Each row was made from one path, in order. Every step used is in the known rows, and no mark comes twice. Write each row's path.
Known rows:
vufuro -> rorik -> nufozuv -> pevakeg -> rulo: [ 3.22  0.19 -0.43  1.86  2.90 -0.93  5.25 -1.16 -0.40  1.72 -3.81  0.85
 -1.81  6.23  2.44  2.18  3.04 -1.96 -0.82]
rulo -> vufuro -> rorik -> nufozuv: [ 0.05  2.52  0.13  2.04  3.50 -0.04  6.76 -0.09  0.89  2.72 -4.04 -0.74
 -0.77  3.19  2.91  2.08  0.40 -2.55 -0.31]
difiru -> rorik: [-0.71  1.25  1.33  0.39  0.03 -0.76  5.72 -1.08  2.08  1.64 -3.68 -0.88
  1.69  1.71  1.26  2.25 -0.75 -0.48 -0.64]
pevakeg -> rorik: [ 0.83  2.49  1.91  2.53  2.99  0.55  5.14 -0.71  2.18  3.28 -3.32  0.01
  0.26  1.15  1.33  1.84  1.78  0.25 -0.52]
rorik -> rulo: [-0.49  3.51  1.96 -2.36  0.63  0.76  6.65 -1.25  1.42  1.87 -2.22 -0.81
 -0.42  1.42  1.90  1.39  1.20 -1.60  0.78]
rorik -> pevakeg: [ 0.93  2.99  1.00 -0.90 -0.08 -0.96  3.48 -1.48  0.98  3.75 -1.47 -1.66
  1.31  4.26  1.44  2.59  1.68 -1.21  1.84]
difiru -> rorik -> nufozuv -> pevakeg -> rulo -> vufuro: [ 0.42 -0.03  1.15 -1.43  2.72  0.60  5.46 -3.58  1.31  1.99 -6.73 -1.96
 -0.78  3.86  4.28  2.87 -0.90 -0.77 -0.66]
nufozuv -> pevakeg -> rulo -> vufuro -> rorik -> difiru: [ 4.22  3.40  2.34 -1.78  2.40  0.48  3.15 -2.24  0.80  2.33 -4.29  0.28
 -3.10  3.07  0.81  3.29  3.25 -1.78  0.93]
difiru -> rorik -> nufozuv -> pevakeg -> rulo: [ 0.91 -1.09  0.31 -0.34  1.18 -0.82  5.41 -2.49  0.98  1.53 -5.58 -1.01
 -0.51  4.89  3.80  2.18  0.36 -0.66 -1.10]
rulo -> vufuro: [-0.64  3.27  2.11 -1.60  2.40  1.39  5.23 -1.73  1.33  4.26 -3.46 -1.33
 -0.58  1.23  0.96  2.09 -0.23 -0.56  1.38]
vufuro -> rorik -> nufozuv -> pevakeg: [ 1.94  0.51 -0.12  1.79  2.06 -2.04  4.38 -0.53 -0.69  3.33 -2.74  0.52
 -1.36  6.47  1.66  2.40  3.05 -3.44  0.51]
nufozuv -> rorik: [ 1.06  2.67  2.59  1.52  1.74  0.30  6.04 -1.09  0.07  3.57 -3.15 -0.56
  0.61  1.00  0.14  1.06  2.10 -2.08  1.45]
rorik -> nufozuv -> pevakeg -> rulo: [ 1.88 -0.11  0.48 -1.10  2.95 -0.16  5.23 -1.63 -0.16  3.50 -4.60 -0.37
 -1.69  5.27  3.36  1.17  2.37 -0.72  0.05]
difiru -> rorik -> rulo: [-1.38  2.66  1.70 -1.66 -1.13  0.08  7.06 -1.93  2.30 -0.09 -3.24 -1.42
  1.34  0.94  2.23  2.28 -0.89 -1.69 -0.44]
pevakeg -> difiru -> rorik -> vufuro: [-0.61  1.75  2.16 -3.62 -1.86 -0.14  6.88  0.60  3.27  4.14 -5.05 -3.53
  0.35 -0.30  3.52  3.44 -1.23  0.67 -2.56]
vufuro -> rorik -> nufozuv: [ 0.79  1.32 -0.55  3.29  2.40 -1.77  7.06  1.10  0.22  2.20 -3.05  0.40
 -0.08  3.87  2.49  1.06  2.00 -2.37 -0.86]
vufuro -> rorik -> difiru: [ 2.36  3.72  1.68  0.43  0.70 -1.83  4.95  1.40  0.85  1.89 -2.53  0.45
 -0.72  1.66  0.61  1.86  3.59 -2.20  0.57]
pevakeg -> rulo -> vufuro -> rorik -> nufozuv: [ 1.19  2.18 -0.17  2.11  4.41  0.88  7.73 -0.79  0.96  1.22 -4.99 -0.30
 -1.34  2.65  3.98  1.58  0.56 -1.21 -1.53]
vufuro -> rorik -> pevakeg -> difiru: [ 2.55  3.03  0.79 -0.67 -0.55 -1.82  2.72  0.71  1.47  3.28 -0.28 -1.82
  0.46  3.25  1.72  3.40  3.06 -1.60 -0.30]
rulo -> vufuro -> rorik: [ 0.70  3.44  1.20  1.38  2.39  0.75  5.44 -1.04  1.12  2.76 -2.67  0.07
 -0.46  2.11  0.01  2.81  0.60 -1.96  0.15]
nufozuv -> pevakeg: [ 1.52  1.23  1.67 -1.77  0.89 -0.30  2.49 -1.93  0.06  4.91 -2.21 -0.12
 -1.08  5.02 -0.43  2.32  2.59 -1.18  1.77]

Which path is each row?
[-0.40  1.03  2.08 -2.68 -0.74 -1.11  4.89  0.68  2.63  2.72 -3.06 -2.29
  0.79  0.00  2.21  2.45 -0.24  0.44 -1.85]  pevakeg -> difiru -> rorik
[ 0.03  1.93  0.97  0.20 -1.47 -1.85  3.58 -2.07  1.76  1.68 -2.67 -2.22
  2.74  3.88  2.31  3.29 -0.43 -1.22  0.61]  difiru -> rorik -> pevakeg
[ 3.24  2.09  1.29  0.34  3.05  1.64  3.63 -3.41  0.40  2.43 -3.38  1.12
 -2.15  4.42  0.05  3.58  1.89 -1.52 -0.11]  nufozuv -> pevakeg -> rulo -> vufuro -> rorik
[ 2.97  2.73  3.44 -1.08  1.87 -0.92  1.71 -1.40  1.48  4.41 -4.04 -0.30
 -1.89  2.52  0.98  2.90  4.35 -0.96  1.43]  nufozuv -> pevakeg -> rorik -> difiru
[ 2.62  4.48  2.02 -0.53  2.99  0.71  5.62 -0.53  1.70  1.03 -4.53  0.02
 -1.82  0.40  2.06  2.06  2.32 -1.02 -0.33]  pevakeg -> rulo -> vufuro -> rorik -> difiru
[-1.07  4.63  2.72 -3.42  1.46  2.45  6.50 -2.24  1.81  2.64 -3.30 -1.63
 -1.04  0.72  2.30  2.34 -0.35 -1.69  1.56]  rorik -> rulo -> vufuro
[ 0.51  0.78  2.52 -4.79 -2.06 -0.38  4.11 -1.01  2.18  5.57 -4.69 -3.26
 -0.66  2.53  2.28  4.53  0.28 -0.28 -1.76]  nufozuv -> pevakeg -> difiru -> rorik -> vufuro
[ 0.92  0.11  2.36 -4.11 -1.06 -1.02  2.30 -1.12  1.70  4.16 -2.90 -2.13
 -0.40  2.72  0.93  3.61  0.93 -0.47 -0.70]  nufozuv -> pevakeg -> difiru -> rorik
[ 3.18  3.06  1.81  1.31  1.45  0.16  4.88 -2.82  0.27  2.04 -3.63 -1.51
  1.52  2.77  2.33  1.93  2.63 -1.40  1.29]  nufozuv -> rorik -> pevakeg -> rulo
[-0.13  5.00  3.77 -1.41  2.12  2.46  7.18 -3.06  0.87  2.55 -4.39 -2.15
 -0.55 -0.49  2.00  1.98  0.70 -3.24  2.46]  nufozuv -> rorik -> rulo -> vufuro
[ 0.80  3.34  2.63  0.71  0.58  0.96  7.78 -1.14  0.74  5.01 -5.34 -1.74
  0.37  1.25  1.63  2.11  1.31 -1.94  0.36]  nufozuv -> rorik -> vufuro
[-1.35  3.31  3.36 -5.65 -0.36  1.47  6.04 -1.46  3.58  1.74 -3.98 -3.82
 -0.53 -1.78  3.78  3.22 -1.75 -0.74 -0.80]  pevakeg -> difiru -> rorik -> rulo -> vufuro
[ 2.00  4.03  3.66 -0.57  1.08 -0.87  5.20  0.12  0.42  3.45 -4.34 -1.19
 -0.21 -0.30  1.12  0.64  3.72 -2.40  2.33]  nufozuv -> rorik -> difiru
[ 2.10  2.66  0.82 -0.53  0.67 -0.04  4.36 -2.23  1.06  2.24 -2.43 -1.07
  1.05  4.01  2.60  2.22  1.61  0.10  0.60]  rorik -> pevakeg -> rulo
[ 2.18  3.10  0.07  2.53 -0.10 -1.67  3.47 -0.70  0.67  2.14 -0.83 -0.40
  1.36  5.35  0.81  3.17  2.18 -2.61  0.85]  vufuro -> rorik -> pevakeg
[ 2.04  3.25  0.95  1.33  3.43  1.79  6.29 -1.68  1.51  1.30 -3.41  0.47
 -1.03  1.73  0.97  2.35  0.57 -0.35 -1.11]  pevakeg -> rulo -> vufuro -> rorik
[ 0.90  3.69  0.81  0.64  0.37  0.23  6.77 -0.75  1.00  0.40 -1.27  0.37
 -0.58  2.26  1.04  2.31  2.09 -2.81 -0.34]  vufuro -> rorik -> rulo
[ 3.43  2.83 -0.20  2.31  0.99 -0.50  4.59 -1.43  0.81  0.74 -1.56 -0.07
  0.75  4.80  1.85  2.66  2.48 -1.38 -0.62]  vufuro -> rorik -> pevakeg -> rulo
[ 2.36  3.62  2.64  0.49  2.46  1.94  4.65 -4.07  0.75  2.64 -4.54 -2.40
  0.71  1.80  2.51  2.64  1.35 -1.49  1.94]  nufozuv -> rorik -> pevakeg -> rulo -> vufuro
